Known rows, with every step that occurs
vuku, reve: [-24 40 -15 34 1 -12 5 18 -50 -18 -28 -10 33 40 -53 59 42 -17 -7 16 -3 4 46 -25 -20 34 4 -6]
vedovuv, reve, difos: [-37 -32 -18 40 10 -33 -33 39 -46 3 19 -14 21 52 -26 8 71 -49 -10 -14 4 -5 52 -55 -24 10 0 14]
bozak, pebe, retuz, difos, zekib, legu, reve, soguz: [-15 -38 -17 52 -4 -8 9 -4 12 15 17 -7 46 18 2 30 28 -13 6 6 12 -4 47 -84 10 38 6 -18]
reve, siru: [-46 17 -53 29 7 18 -13 39 -30 2 21 -30 25 57 -43 -9 2 -30 -20 8 10 -4 49 -31 -56 19 -3 28]
difos, retuz, pebe: [-1 -42 -46 47 -8 24 24 7 -52 33 -17 -55 21 10 -46 29 22 -3 -58 -3 -12 13 48 -41 -72 27 11 -30]
soguz, reve, difos, retuz: [-20 -38 -40 54 -26 -5 24 -12 -40 0 25 -8 25 11 -8 15 70 -30 -44 -5 5 -5 43 -52 -32 -7 12 -5]
soguz, reve, difos, retuz, pebe: [-10 -63 -54 58 -10 1 -7 11 -40 26 5 -49 19 -12 -7 14 60 -15 -65 -4 6 9 47 -47 -61 9 18 -23]
retuz, difos, zekib, legu, reve: [-11 -4 -12 40 -8 -11 13 24 0 11 -8 -16 45 33 -65 18 -1 -10 11 -5 -14 -6 17 -65 39 53 -6 -40]
retuz, difos: [-29 -38 -13 40 23 20 -29 44 -40 19 -10 -57 30 39 -54 15 34 -17 -15 0 -14 13 60 -60 -51 43 7 -18]
vedovuv, reve, vuku: [-12 -10 -22 38 1 -34 7 28 -31 -27 -25 -64 23 42 -42 -8 51 -22 -24 -14 -11 -10 37 -20 -14 14 -15 10]
reve, difos, retuz, pebe: [-11 -58 -46 56 -2 14 0 11 -49 34 8 -51 16 2 -24 27 50 -18 -61 -6 3 12 46 -46 -60 18 15 -28]
soguz, reve: [-26 4 -38 32 -7 -12 -2 17 -41 -14 -7 -27 39 32 -38 0 27 -12 -16 3 -17 -2 51 -54 -52 11 -4 -13]
difos, retuz, pebe, reve, soguz: [-3 -30 -31 62 10 -3 25 -6 -23 9 -20 -31 31 5 0 30 62 -9 -6 -11 17 8 50 -48 -64 9 26 4]
soguz, reve, selif: [-61 -3 -45 38 -27 -44 -3 21 -32 -29 23 -32 47 40 -3 -23 57 -14 -46 -5 -24 -12 46 -26 -40 5 -8 -23]
vedovuv, reve: [-21 -14 -17 27 2 -23 2 36 -49 1 -25 -12 27 62 -57 10 33 -27 -6 -12 -18 -8 56 -44 -39 23 -6 17]
zekib, legu: [-23 28 11 22 7 -5 26 16 -34 -1 15 -33 40 50 -81 24 -23 4 -21 38 -31 7 28 -72 -18 43 -19 -30]
legu, zekib: [-8 5 -43 30 24 2 -6 33 -50 8 -3 -33 30 76 -76 24 -22 -21 5 -30 -24 -2 30 -76 -8 26 -13 -53]
soguz, reve, siru: [-44 10 -66 33 -7 0 -24 39 -15 -11 15 -26 28 33 -16 -30 17 -24 -27 10 15 -10 51 -33 -54 6 1 33]
pebe, retuz, difos, zekib, legu, reve: [-5 -18 -4 41 -25 -7 34 8 -2 24 -11 10 42 21 -49 24 1 -10 19 -9 -23 -5 14 -67 29 53 -3 -38]
soguz, reve, vedovuv: [-43 13 -44 51 -6 -55 -13 5 -16 -15 20 -52 27 23 -37 -24 47 -14 -26 34 -20 1 47 -44 -33 16 -7 8]
retuz, difos, zekib, legu, reve, siru: [-32 -3 -44 41 -6 2 -18 47 21 10 14 -18 33 32 -34 -15 -3 -22 -6 5 17 -12 26 -41 19 41 1 13]
bozak, pebe, reve, legu: [-42 -15 8 59 49 -26 34 9 -30 -8 19 -38 42 49 -14 28 21 -4 -22 16 -46 5 33 -65 -58 60 -15 11]
bozak, pebe: [-35 -14 -25 39 22 16 -12 25 -66 15 38 -36 39 80 -40 32 10 -6 -25 16 -38 8 71 -84 -76 51 -7 -14]
difos, zekib, legu, reve: [-9 23 -18 33 -15 -14 35 12 -11 2 -2 -1 47 45 -73 24 -14 -10 15 -5 -18 -10 13 -62 39 46 -14 -41]
legu, reve: [-11 13 -22 29 9 -8 7 23 -32 7 -6 2 31 61 -73 38 -5 -17 24 -19 -16 -12 23 -37 -10 31 -17 -31]
retuz, pebe, bozak: [-11 -30 -42 27 -15 3 12 14 -69 29 -36 -26 36 50 -40 5 26 -23 -36 -21 -38 30 68 -64 -74 56 6 -37]
vuku, reve, soguz: [-25 31 -30 39 12 -18 1 2 -25 -28 -13 -22 38 29 -23 53 58 -26 -7 18 36 1 61 -32 -16 10 9 3]

Rows
[-19 -16 -29 37 44 -42 7 35 -20 -9 -7 -43 29 63 -53 12 -13 -28 -24 -21 -24 -12 21 -63 16 34 -29 -22] -> vedovuv, reve, legu, zekib
[-8 25 6 24 8 -21 18 20 -11 5 6 1 37 52 -81 38 -31 1 13 12 -24 -10 7 -52 18 44 -26 -37] -> zekib, legu, reve
[-19 -21 -28 75 -2 -42 15 -4 -21 20 -2 -47 18 7 -26 1 65 -1 -18 15 -27 13 33 -35 -54 33 16 15] -> difos, retuz, pebe, reve, vedovuv
[-32 20 -31 47 7 -52 -7 9 -6 2 22 -31 21 45 -67 6 22 -18 6 16 -19 -6 25 -30 1 31 -17 -6] -> legu, reve, vedovuv
[-5 12 -25 39 7 -21 9 16 -18 -22 -10 -52 28 43 -56 15 20 -14 0 -20 -10 -13 11 -14 9 21 -23 -27] -> legu, reve, vuku
[3 -53 -30 40 -31 -18 28 -4 -35 36 -12 4 31 24 -18 15 36 -20 -47 -14 -25 19 40 -64 -21 51 7 -39] -> zekib, legu, reve, difos, retuz, pebe, bozak
[-1 -52 -28 53 -3 -5 3 10 -21 35 13 -35 20 -3 -29 33 27 -6 -52 5 2 5 22 -47 -21 27 5 -37] -> zekib, legu, reve, difos, retuz, pebe
[-21 16 -27 41 44 -35 10 24 -22 -20 -9 -42 32 48 -51 44 -8 -22 -26 -4 -14 -5 15 -50 27 40 -22 -36] -> vuku, reve, legu, zekib
[2 -47 -48 35 -35 9 44 -8 -66 34 -37 -14 32 35 -31 10 36 -20 -53 -23 -34 26 65 -59 -71 49 13 -34] -> difos, retuz, pebe, bozak
[-33 -8 -57 53 -21 -6 7 13 -37 1 14 -13 42 42 -35 7 61 -55 13 -45 8 -7 38 -64 22 21 11 -29] -> legu, reve, difos, zekib
[-16 12 -34 35 18 -14 2 5 -10 -10 4 -14 36 45 -38 36 20 -27 18 -11 26 -11 42 -43 -7 8 -8 -16] -> legu, reve, soguz
[-27 -2 1 38 16 -31 -21 25 -17 5 45 -2 30 43 -45 31 22 -27 4 5 0 -7 13 -60 23 26 -16 -30] -> zekib, legu, reve, difos
[-9 -45 -43 59 -7 1 -5 10 -44 25 -6 -41 15 -8 -15 44 68 -17 -61 3 13 13 45 -32 -43 21 22 -20] -> vuku, reve, difos, retuz, pebe
[-42 -7 -58 52 -22 8 12 11 -55 -3 18 -35 44 41 -35 -1 69 -56 -8 -32 4 3 55 -75 -6 19 17 -24] -> reve, difos, zekib
[-31 -5 -14 42 -22 -25 18 19 -24 -5 16 -24 45 34 -42 -4 38 -30 -20 8 -9 -1 37 -85 27 34 2 -12] -> vedovuv, reve, difos, zekib, legu
[-16 18 -30 39 -1 -19 26 -4 7 -14 7 -17 48 31 -39 24 14 -21 10 0 25 -11 34 -62 31 19 -5 -25] -> difos, zekib, legu, reve, soguz
[-23 -11 -13 57 -11 -15 16 16 -25 11 9 -37 46 13 -31 5 42 -14 -15 4 -15 13 27 -86 2 44 14 -27] -> retuz, pebe, reve, difos, zekib, legu
[6 -37 -18 63 -2 5 36 8 -47 30 -38 -19 26 11 -24 32 47 3 -7 -20 -27 13 33 -43 -79 34 25 -6] -> difos, retuz, pebe, reve
[-7 -59 -47 42 -31 1 23 -5 -63 34 -17 -13 29 30 -14 9 57 -33 -55 -24 -22 26 64 -63 -61 41 17 -31] -> reve, difos, retuz, pebe, bozak
[-13 20 -12 32 17 -24 11 3 6 -11 14 -15 40 38 -46 36 0 -13 9 14 21 -9 30 -54 16 18 -15 -23] -> zekib, legu, reve, soguz
[-33 22 -14 46 -21 -20 21 9 -26 -15 16 -22 49 23 -40 21 43 -25 -21 22 -1 6 32 -74 37 39 7 -24] -> vuku, reve, difos, zekib, legu
[-25 -37 -14 63 24 -17 -32 33 -48 22 9 -27 24 22 -8 22 76 -26 3 -20 -6 14 35 -58 -59 24 19 -8] -> retuz, pebe, reve, difos
